Each row was made from one walk, in order. Every step used is in the known rows, and no mark comes twice. Write each row's walk.
Known rows:
malu-kufila: [-12   3   0   3  -5 -13  -3  -3   2   2  21   6  -4   8  -2 -16   0 -16
   3   1  -4 -15]
beko-kufila-daloz-niper: [-23  12  17  -3 -12   2  -3  -3 -13  -8  -2   4  24   3   9  -2  -5  14
  -4 -19  -8 -17]
felu-kufila-beko: [  2  10  19 -11  18 -13  15  15 -16   8  -7  -5 -12  -7   4   0  -2  -3
  -2  19  10   7]
kufila-beko-niper-felu: [15  3  3 -1  5  6  6 18 -4 -6  2 -4 -4 -5  8 -7  6 13 17 24 22  8]
daloz-niper: [ -4   9 -10  -3  -6  -9 -25  -4  -7 -12  -3  -5   6  -3   7  -4   1   7
   3 -15  -3  -5]
daloz-niper-felu-kufila: [ 11  -5  18 -16   5  -4 -15 -14 -11  -2   4 -16  -8 -12  -7  12  16  -5
   1 -16  -1   6]
malu-kufila-daloz-niper-felu: [-13  -1  32 -12 -12  -3  -4 -12 -10 -15  13  -9  -3   1   0 -10  11  -3
   5 -11  -7 -21]
felu-kufila: [ -5   4   5  -8  10 -17   2   0 -12  15   3   3  -8  -7  -2   7   2  -6
   2   2  -1  10]
niper-beko-kufila-malu: [ -3 -17 -38  16  -4  -3  12   0  27  12  -3  16  24   7   0  -4 -19  -7
  -6   7  -6  -1]
malu-kufila-felu: [ -9  -1 -22   4  -4 -15  13  10  -3   4   4   2  -5   7   0 -14  -3   2
   8   5  -7  -9]
daloz-niper-beko-kufila: [  2  -3 -11   5  -9  19 -22  -6  23  -9  -2   2  20   7 -10   7  -5  -5
  -9 -17  -9 -12]
malu-kufila-felu-niper: [  0   0  -7   7   6   5   4   0   0  -5   4   2 -15   7  -7 -10   3   1
  -1   2   6   2]
daloz-niper-felu-kufila-beko: [ 16  -2  26 -20  12  -3  -3  -1 -11 -11  -5 -22 -12 -16  -2   5  15  -2
   0   2  12   5]
kufila-daloz-niper: [-16  17   1  -6 -12 -15  -8   2 -20  -8  -9   1   4  -1  18  -3  -3  20
   6 -13  -6  -8]
niper-beko: [  7  -1 -27   2  -6  -6  -7  10  15  10  -7  -1   3   6  -1   5  -7   3
   4   5  -8   4]
niper-beko-kufila: [ -2  -5 -11   3  -8  11  -2   5  26   8  -2   9  22   9 -10   5 -13  -3
  -6  -2  -6  -4]
felu-niper-beko-kufila-daloz: [ -3   5  15   6  -3  27   5   1  15   5 -10   7   8  10  -5  13 -10   6
 -14  -5   0   1]
kufila-daloz-niper-beko: [ -4   7 -12  -1 -15  -3  -8   6   0  -9 -19  -1   0   3   8   7  -2  11
   2 -10 -16  -4]
malu-kufila-beko-niper-felu: [  9  -4  20   5   6  12   9   7   1 -11  22  -2 -11   5  -2 -16  11 -11
   9  22  16  -8]
felu-niper: [  5  10   2   1   6   2 -15  -4  -1  -1  -4  -1  -7  -1   2  -2   1   5
  -3  -1  11   8]

Which walk is each row?
[  7 -15 -26  21   5  18   4 -10  30   2  -4  15  12   7  -6   1 -15 -11
 -17   3   4   9]
felu-niper-beko-kufila-malu
[ -9   0 -18   0  -3  -4  14  15  -3   8  -6   4  21   4   5  -5 -13  24
   4   2   1   0]
beko-kufila-felu
[  8  -4  12 -17   7 -13   2  -5  -9  14   7 -12  -7 -14  -6   9   8  -4
   6   3   4  10]
niper-felu-kufila
[-15 -10 -19   9  -1 -16  14  -4   3   8   7  16  24   2  10 -12 -18  -4
  -2   5   4  -9]
beko-kufila-malu
[ 11  -2  13   0  11   5   0  -5 -12  13  13  -1 -10 -11  -7  13  14  -4
   8   2   5  19]
beko-niper-felu-kufila
[-23  11  18   0 -12  -7  -4  -8 -17 -13   7   4  -3   7   5 -13   3  -4
   0 -14 -13 -22]
malu-kufila-daloz-niper
[  4  15  -8  10   7   1   6  22 -10  -9  -3   6  -4   1  13  -9   0  12
  11  22  17   6]
kufila-beko-niper
[-11   2   4   4 -16   3  -5  -3   6 -13   1   4  -8  12  -4  -4   3 -13
  -5 -11 -21 -20]
malu-kufila-daloz-niper-beko
[ 17   2 -13   7   1  13 -15   0  19   2 -11   1 -12   4  -7  10  -1   0
  -6   1   2  15]
felu-niper-beko
[  7 -17  -9  -5   9 -18   0 -18 -10  -3   1  -6  -7 -17  -1   3  10  -9
   2  -8  -1  10]
daloz-niper-felu-kufila-malu
[ 16  -3  26 -21  15  -8  15  11 -14   8  -3 -16 -12 -13  -1   2   6  -2
   4  24  15   9]
niper-felu-kufila-beko
[-11   0  28 -14 -13   7  -6  -9  -9  -8   4  -8  21  -1   7   0   1  14
  -1 -15   1 -12]
beko-kufila-daloz-niper-felu
[  6 -15 -16  12  14 -12  15  -8 -10  12  11  10  -9 -13   4   6   7 -10
   9   9  10  20]
beko-niper-felu-kufila-malu
[ 12  -8 -22  14   3  19   4   5  20  -3  -5   0 -20  12 -17   0   2  -6
  -6   5  -2   7]
malu-kufila-felu-niper-beko
[ -2   7   5  -4  -2  -3   0   0  -5   3 -16   0 -11  -2  -2  19   5  -4
  -4 -10 -19   5]
felu-kufila-daloz-niper-beko
[  8  -4   2  10   2  30 -11  -6  27   2   0   7   8   9 -16   9  -5  -4
 -18  -2   7   3]
felu-niper-beko-kufila
